Each row was made from one walk, in order. Every step used is in the known rows, and no mark comes twice. Write each row's walk.
Known rows
sonagof -> zeselo -> vesiv -> fepu: [ -2.0  -6.7  30.3  12.8 -11.9 -11.2 -14.7  17.8 -53.0  21.6  -1.3   7.7
 -12.2  -2.5  11.5   6.1   0.5  35.3  13.1 -11.4]
sonagof -> zeselo -> vesiv -> forep: [ 11.8 -18.4  30.2   7.7 -16.5   3.0 -32.3  23.9 -48.9  16.9   1.0  15.3
  -6.0   3.1  20.0  13.4  -3.3  33.9  -7.9  -7.4]
vizomir -> kaluv: [ -2.8   2.5  -9.2  -4.8   2.9   3.3  -2.6  -5.6  18.2   4.2   7.0 -10.8
  -8.1  -6.1  -3.2   9.4  -1.5  -1.1  -4.2  17.0]
vizomir -> kaluv -> vesiv: [ -8.4   0.1 -26.4 -11.5  -0.4  13.1  -2.7   2.5  26.9  14.3  16.5   6.7
 -11.1   2.4 -11.4  21.1   3.2  -5.6  -2.0  21.4]
sonagof -> vesiv: [  3.8 -11.9 -10.0  14.6  -9.7   1.3  -9.8  11.7 -13.9   4.4   5.1  17.0
  -7.5   2.3  -3.7   3.0  -1.3  15.1   9.9   1.4]
sonagof -> zeselo -> forep -> vesiv: [ 14.0   2.0  37.7  11.7 -22.3  -5.3 -15.8  23.3 -38.7  21.9  -1.5  21.0
 -16.5  25.9  28.3  11.4   8.7  33.2  12.6  -6.5]
zeselo -> sonagof -> vesiv -> forep: [ 21.9 -26.6  21.9  17.3 -17.7   7.3 -30.2  18.8 -42.8   6.5  16.0  46.5
 -13.3   4.6   9.8  13.3 -10.0  29.5   3.8 -11.0]
vizomir -> kaluv -> vesiv -> zeselo: [  3.3   5.6 -28.3  -2.3  -6.1   4.1 -17.5   6.9   9.5  26.2  10.6  10.1
 -18.0  -1.8   0.9  18.1  -2.8  10.6  -3.5  20.9]
fepu -> vesiv -> forep: [ 10.3 -23.5  19.0  19.9   0.8  -0.8  -1.3  -4.2  -5.7   8.3  26.4  14.8
   6.4   0.0  13.0  19.3  -6.0  22.7  -5.4 -10.1]
fepu -> vesiv -> forep -> sonagof -> zeselo: [ 11.3 -33.6  57.0  30.1 -19.0 -20.1 -23.1  17.6 -43.9  30.2  10.5  15.5
  -1.9  10.1  31.9  46.9  -5.0  44.8  -8.8 -22.6]
sonagof -> zeselo -> forep: [  9.9   0.3  49.0 -10.1 -14.8   0.4  -2.6  14.6 -18.4  13.7  -4.3   5.7
  -5.0  15.2  30.9  11.0   6.3  22.6   1.6  -3.6]
fepu -> vesiv -> forep -> sonagof: [  8.7 -33.4  33.3  35.8  -8.4 -10.5 -14.9   6.3 -25.5  18.4  18.4  26.6
   2.1   4.2  17.7  30.5  -8.2  33.0  -5.1 -14.7]
kaluv -> vizomir: [ -7.1  -2.4  -5.3 -12.7   2.5  -3.6  -3.0  -7.3  20.3  -3.3  -1.7   3.2
  -6.8  -1.9  -1.9   3.5   1.0   0.1  -8.0  -0.6]
forep -> sonagof -> zeselo -> vesiv -> fepu: [ -3.2 -16.3  44.4  27.4 -21.6 -20.6 -29.1  27.8 -72.7  31.5  -8.5  19.4
 -16.5   1.9  16.0  17.0  -1.3  46.0  12.5 -15.5]
fepu -> vesiv: [ -0.7 -13.2   8.2  16.3   2.2  -7.1  12.9  -2.0   5.5   7.0  16.4   1.2
   7.3   5.7   3.0  11.5   4.2  10.5   3.2  -6.8]
kaluv -> vesiv: [ -5.5  -2.1 -16.8  -6.7  -3.4   9.1   0.8   8.1   9.3  10.4   9.2  16.9
  -3.8   7.8  -9.0  11.9   4.8  -4.5   3.2   4.5]
zeselo -> vesiv -> forep -> sonagof: [  8.0 -27.2  20.0  28.6 -15.4   3.1 -38.4  23.4 -51.0  13.8   2.4  38.9
  -6.5   1.7  10.6   7.9  -7.7  34.2  -4.1  -4.8]
vesiv -> sonagof -> zeselo: [ 15.5  -7.0  30.7  -2.1 -20.1 -12.3 -24.0  14.8 -36.3  13.0  -3.4   2.6
 -11.4   2.6  18.4  22.7  -7.5  27.7 -14.6  -5.7]
zeselo -> forep -> sonagof -> vesiv -> fepu: [  7.5 -18.2  39.4  35.4 -19.6  -6.0 -12.8  16.9 -50.4  22.3   8.7  48.0
 -19.9   4.8  18.8   9.4  -7.0  51.2  27.8  -7.4]
vesiv -> zeselo: [ 11.6   5.7  -2.6   8.9  -6.0  -8.8 -15.9   3.8 -18.8  11.9  -4.9   3.3
  -6.5  -3.7  12.3  -3.9  -6.4  15.4  -2.2   0.1]
forep -> sonagof: [ -1.2  -9.8  14.9  15.5  -9.6  -9.6 -14.1  10.5 -19.4   9.7  -7.8  11.2
  -4.3   4.6   4.1  10.4  -1.5  10.5  -0.2  -4.6]
vizomir -> kaluv -> vesiv -> forep: [  2.6 -10.1 -15.1  -7.4  -1.3  18.6 -15.1   0.3  16.3  15.2  25.2  20.2
 -12.0  -4.2  -1.8  29.2  -7.3   6.7 -10.3  18.3]
vizomir -> kaluv -> vesiv -> forep -> sonagof: [  1.5 -19.7  -1.2   8.6 -11.1   9.3 -29.5  11.9  -4.2  24.8  18.0  31.3
 -16.6   0.7   3.7  40.3  -9.2  17.3  -9.4  13.2]

Write each row's walk
[ 10.7  -8.1   5.6  25.6  -3.7 -16.3  -3.2   2.0 -12.7  19.9  11.0   5.2
   0.4   1.8  15.5   8.3  -2.2  26.1   1.2  -7.6]	fepu -> vesiv -> zeselo
[ 10.2 -16.7  11.2  12.4 -16.4   2.1 -17.6  20.9 -31.5   5.3   6.0  35.1
 -13.1  10.6  -0.9   4.2  -0.1  18.3  12.8  -7.2]	zeselo -> sonagof -> vesiv
[  9.8 -19.7  25.6  19.9 -10.9  -3.6 -27.6   9.1 -31.0  10.9   1.8  24.7
  -4.7  -1.6  14.7  18.8 -11.9  22.8  -8.4  -8.4]	vesiv -> forep -> sonagof
[ 18.9  -5.1  18.5  19.9 -27.2 -19.1 -37.4  22.9 -54.6  20.7  -1.0  18.7
 -23.0  12.8  15.9  22.1  -4.7  37.8  -2.8  -8.7]	forep -> vesiv -> sonagof -> zeselo
[ 23.3  -5.3  13.3  19.1 -19.5   3.4 -18.4  18.3 -33.2  18.1   3.2  36.0
 -15.9   7.7  25.3  -5.4  -4.9  43.1  13.0   4.5]	sonagof -> vesiv -> zeselo -> forep
[  1.7   3.5  -2.0  30.4  -4.0 -14.1  -9.7   0.0 -35.6  14.3   9.8  19.9
 -17.3  -1.1  -0.8   0.1  -3.4  23.6  24.4  -9.5]	forep -> vesiv -> fepu
[  1.8 -10.3  38.6   9.3 -19.8 -19.4 -22.9  21.2 -37.8  21.7 -15.9   0.7
  -8.5  10.5  18.7  26.4   1.4  22.2  -4.0 -12.0]	forep -> sonagof -> zeselo
[ 15.5 -21.6   1.7  19.1 -11.3   7.6 -23.3   9.5 -24.9   6.0  13.9  29.3
  -8.0  -4.0   6.3  10.8 -12.2  27.6   1.7  -1.8]	sonagof -> vesiv -> forep
[  0.4 -19.8  14.9  38.9 -16.0 -15.5 -18.8  13.7 -50.1  20.3   4.4  33.4
 -18.7  -4.8   2.4  13.8 -10.3  39.7  23.2 -10.1]	forep -> sonagof -> vesiv -> fepu
[ 16.1   6.7 -14.9  30.5 -13.3 -15.2 -30.4  13.7 -37.9  19.7  -3.2  19.2
 -17.8   6.2   9.9  -4.3  -3.2  26.4   8.6  -3.1]	forep -> vesiv -> zeselo
[ 17.2 -12.5  25.9  23.8 -10.5 -17.1 -10.5  11.7 -30.8  20.2  12.3  22.4
  -4.8  10.8  18.4  10.1  -1.5  28.8   3.1 -15.9]	fepu -> vesiv -> zeselo -> sonagof
[  2.1 -10.2   0.4  23.7  -6.2  -6.5  -5.3   2.8 -30.3  10.9  12.2  20.4
 -13.6  -8.8  -2.4   1.6  -8.4  28.0  22.8  -5.8]	sonagof -> vesiv -> fepu
[  4.0  -5.6 -19.2  -6.6  -9.6   9.8 -17.4   7.6   9.7  15.5  20.6  20.2
 -19.0  -1.0  -6.7  27.3  -7.0  10.8 -11.1  22.8]	vizomir -> kaluv -> vesiv -> sonagof
[ 11.5   3.5  47.1  20.3 -19.0 -14.1 -11.5  15.2 -54.0  28.2   5.8  25.4
 -22.8  14.1  29.6  11.5   2.3  45.5  25.2 -14.4]	sonagof -> zeselo -> forep -> vesiv -> fepu
[ 16.6 -16.9  44.4  36.3 -17.2 -14.6 -10.1  15.9 -33.8  31.4   7.4  32.4
  -5.0  16.1  35.9  15.1  -1.2  48.1   6.0  -9.0]	fepu -> vesiv -> zeselo -> forep -> sonagof
[  4.6 -20.7  23.2   2.6 -21.2  -0.4 -37.3  21.4 -22.3  36.7   9.8  19.7
 -20.0   5.8  17.2  57.1  -5.5  29.2 -13.0   5.0]	vizomir -> kaluv -> vesiv -> forep -> sonagof -> zeselo
[  9.8 -20.3  29.9  25.6 -23.2   2.8 -17.0  25.9 -34.4  15.6   1.4  44.2
 -13.4  16.2  17.4   8.9  -0.5  37.6  16.3   1.0]	zeselo -> forep -> sonagof -> vesiv
[ 14.3 -20.1  38.2  14.3 -18.0 -19.9 -10.2  12.8 -30.2  20.3  12.2   5.1
  -4.4   8.3  21.5  33.9  -3.8  38.4 -10.7 -13.1]	fepu -> vesiv -> sonagof -> zeselo
